Every row comes from one small tree of marks. Brackets hold a mark, then the marks that hang from it, in the order of their numbers. Every link used is in the known rows. Which tree was each row made from?
In the rows, 128 means zero.
Known rows:
[Q_684 [Q_328 [Q_325 Q_551 [Q_632 Q_166]] Q_731]]: [125 169 157 113 123 129 111  42 159 151 162 125  82 100 113 201  53 126
 143 136 105 127]
[Q_632 [Q_166 Q_589] [Q_325 Q_551] Q_508]: [ 96 177 139 139 143 109 148 103 140 143 157 103  79 150  99 135  63 129
 118 155  93 121]
[Q_171 [Q_731 Q_328]]: [135 186 140  98 127 121  96  99 124 142 157 128 105  58 107 177 102 142
 143 159 130 118]
[Q_551 [Q_325 Q_328 [Q_632 Q_166 Q_508]]]: [ 94 138 144 109 133 112 133  78 161 145 181 105  90 166 124 158  63 113
 120 120 116 145]
[Q_731 [Q_328 Q_325]]: [126 190 153 108 132 136 117  91 124 149 151 148  92  84 119 181  95 131
 146 146 104  97]
[Q_325 [Q_328 Q_731] Q_551 [Q_632 [Q_166 Q_589]]]: [121 158 149 110 137 118 130  65 160 138 164  98  89 117 114 188  76 115
 116 122  86 126]
[Q_325 [Q_328 Q_684] Q_551]: [132 165 135 119 112 111 133  82 152 141 146 126  94  98 130 177 105 115
 139 120  72 130]
[Q_171 [Q_731 [Q_328 Q_684]]]: [154 187 137 100 130 127  90  83 125 138 148 122  96  40 108 193  99 154
 148 159 120 115]
[Q_551 [Q_325 Q_328 Q_632]]: [106 150 138 100 121 103 136  83 161 139 171 132 106 132 137 166  85 102
 143 113 104 138]
[Q_551 [Q_325 [Q_328 Q_731]]]: [136 169 132 109 104  98 127  86 148 143 164 110 101 102 134 164 109 119
 133 131  96 136]
[Q_632 Q_166 Q_325]: [106 172 144 115 121 121 136 124 144 155 153 108  99 129 116 140  94 113
 112 142 104 109]
[Q_325 [Q_328 Q_731] Q_551 [Q_632 Q_166 Q_508]]: [107 146 144 120 118 112 127  62 168 144 168  95  90 128 110 178  66 124
 123 125 112 144]
[Q_328 [Q_325 Q_632] Q_684 Q_731]: [147 177 142 106 126 138 120  58 150 143 144 123  88  69 122 208  77 144
 154 139 100 106]
[Q_508 Q_632]: [110 167 137 109 126 117 125 116 146 157 155 105 113 126 122 152 100 114
 123 164 105 108]
[Q_166 Q_589 Q_632]: [111 185 136 113 138 122 127 124 112 159 159 112  80 106 112 134 107 130
  94 164  78 104]
[Q_632 Q_166 Q_508]: [101 164 146 112 134 128 126 117 136 161 168 100  92 140 111 146  89 124
 101 152 113 122]
[Q_166 Q_589 [Q_632 [Q_325 Q_328] Q_508]]: [ 93 172 126 134 119  99 135 115 123 149 164  93  69 124 111 111  85 132
  92 151  76 117]
[Q_632 Q_166 [Q_325 Q_328] Q_508]: [ 93 155 140 124 113 110 136 112 149 150 167  91  89 145 118 133  84 114
 101 129 102 126]
[Q_325 Q_328 [Q_632 Q_166]]: [100 143 153  94 127 128 127  96 160 151 170 109 102 134 127 172  89  97
 106 110 103 122]
[Q_632 [Q_166 Q_589] Q_325 Q_508]: [ 96 176 141 124 145 116 137 118 132 149 164  91  81 143 104 132  73 127
 101 159  99 110]
[Q_551 [Q_325 [Q_328 Q_684] Q_632]]: [127 151 134 102 124 110 129  67 161 135 161 125  96 114 138 183  83 114
 148 114  93 134]
[Q_325 Q_551 [Q_632 Q_166]]: [101 157 151 110 137 127 138  88 161 150 158 127 101 137 113 173  73 109
 132 129 111 126]
[Q_551 [Q_325 [Q_328 Q_684] [Q_632 Q_508]]]: [115 147 130 112 126 104 127  63 159 135 169 115  89 127 130 174  66 127
 146 123 103 145]
[Q_166 Q_589 [Q_632 [Q_325 Q_551] Q_508]]: [ 94 186 124 150 129  97 145 108 124 147 152 111  69 128  97 112  69 144
 119 170  84 121]

Which tree is each row?
[105 188 130 126 128 110 135 127 118 153 152 110  79 108 109 119  95 131
 104 164  78 101] => [Q_166 Q_589 [Q_632 Q_325]]
[101 152 141 110 116 106 139  81 165 141 160 137 108 120 128 173  85  99
 145 109  95 136] => [Q_325 Q_328 Q_551 Q_632]
[151 172 133 121 102 109 124  68 153 139 144 109  92  72 125 187 107 130
 141 128  77 131] => [Q_325 [Q_328 Q_684 Q_731] Q_551]
[105 172 142 121 148 120 135 118 144 149 154  81  95 149 109 140  78 117
 102 167  92  93] => [Q_508 [Q_632 [Q_166 Q_589] Q_325]]
[ 92 161 148 118 160 122 138  82 149 145 168 111  83 152 101 165  52 123
 121 146 104 128] => [Q_325 Q_551 [Q_632 [Q_166 Q_589] Q_508]]
[127 175 147  99 115 122 101  57 149 152 167 129  92  72 124 196  68 126
 147 142 108 118] => [Q_684 [Q_328 [Q_325 Q_632] Q_731]]
[156 170 129 111 107 105 120  70 148 139 154 104  92  84 134 180 107 132
 139 132  85 133] => [Q_551 [Q_325 [Q_328 Q_684 Q_731]]]
[104 167 160 124 149 139 124  54 147 143 159 141  78 127 100 191  40 140
 151 140 123 118] => [Q_731 [Q_328 [Q_325 Q_551 [Q_632 Q_166 Q_508]]]]
[150 183 144 112 140 134 107  36 144 125 138 153  85  52 104 222  54 160
 188 140 120 118] => [Q_171 [Q_731 [Q_328 [Q_325 Q_551 Q_632] Q_684]]]
[106 163 159 111 133 132 121  57 157 152 164 141  84 124 118 189  50 112
 142 128 101 125] => [Q_684 [Q_328 [Q_325 Q_551 [Q_632 Q_166]]]]
[111 168 148 108 157 132 127 115 139 155 161  82  96 147 112 156  90 117
  93 168  90  96] => [Q_508 [Q_632 [Q_166 Q_589]]]
[ 97 160 144 108 165 119 135  84 144 144 179 106  83 164 110 157  52 126
 120 150 112 129] => [Q_551 [Q_325 [Q_632 [Q_166 Q_589] Q_508]]]
[131 171 135 118  99 102 130  84 153 144 154 115 102  90 125 170 111 116
 135 127  87 134] => [Q_325 [Q_328 Q_731] Q_551]
[109 169 122 137  88  96 123 103 135 153 159  83  78  97 111 122  93 145
 102 152  97 128] => [Q_166 [Q_632 [Q_325 [Q_328 Q_731]] Q_508]]
[109 172 157 114 162 140 149  72 148 142 155 136  78 142 111 184  56 119
 134 130  86 107] => [Q_328 [Q_325 Q_551 [Q_632 [Q_166 Q_589]]]]
[104 160 141 134 135 106 146  95 159 139 152  87  91 159 114 146  75 108
 110 142  74 110] => [Q_508 [Q_632 [Q_166 Q_589] [Q_325 Q_328 Q_551]]]
[137 187 144 106 108 121 102  75 134 157 162 123  89  68 125 182  90 129
 136 152  94 115] => [Q_684 [Q_328 Q_325 Q_731]]
[120 158 138 138 104 103 135  82 170 143 147  76  99 131 114 156  81 119
 122 143  95 120] => [Q_508 [Q_632 Q_166 [Q_325 [Q_328 Q_731] Q_551]]]
[ 97 166 154 109 166 143 135  83 138 148 169 114  73 148 108 172  50 130
 115 144 101 106] => [Q_328 [Q_325 [Q_632 [Q_166 Q_589] Q_508]]]
[135 172 161 117 150 149 119  43 150 139 141 144  76  96 108 218  55 141
 159 131 104 105] => [Q_731 [Q_328 [Q_325 Q_551 [Q_632 Q_166]] Q_684]]
[125 144 145 101 133 123 128  68 164 140 164 109  89 134 132 185  77 114
 127 111  96 132] => [Q_551 [Q_325 [Q_328 Q_684] [Q_632 Q_166]]]
[135 152 128 113 116 101 118  48 161 134 166 100  87 102 126 186  69 141
 148 132 108 147] => [Q_551 [Q_325 [Q_328 Q_684 Q_731] [Q_632 Q_508]]]
[140 159 135 114 109 110 123  50 169 135 148 114  97  77 125 203  86 125
 152 118  90 135] => [Q_325 [Q_328 Q_684 Q_731] Q_551 Q_632]
[138 185 141 125 128 131 141  75 142 143 134 146  83  97 123 184  86 134
 158 137  77 112] => [Q_328 [Q_325 Q_551] Q_684]
[146 169 152 104 136 151 119  59 152 147 147 108  79  90 116 210  71 143
 133 136 102 104] => [Q_328 [Q_325 [Q_632 Q_166]] Q_684 Q_731]
[150 182 145  98 141 141  97  51 136 131 145 142  87  45 109 220  65 159
 171 144 125 107] => [Q_171 [Q_731 [Q_328 [Q_325 Q_632] Q_684]]]
[ 97 158 134 110 133 104 134  86 151 145 172 128 100 141 120 155  63 125
 150 145 126 142] => [Q_551 [Q_325 [Q_632 Q_508]]]
[147 178 140 120 125 129 130  44 158 137 137 135  85  75 117 210  67 144
 171 136  94 117] => [Q_328 [Q_325 Q_551 Q_632] Q_684 Q_731]
[129 155 131 123 111 105 122  46 166 135 156 105  89  90 117 193  69 138
 150 128  99 144] => [Q_325 [Q_328 Q_684 Q_731] Q_551 [Q_632 Q_508]]
[160 196 142 119 133 133 108  53 129 130 134 148  81  47 105 208  77 163
 175 151 107 115] => [Q_171 [Q_731 [Q_328 [Q_325 Q_551] Q_684]]]
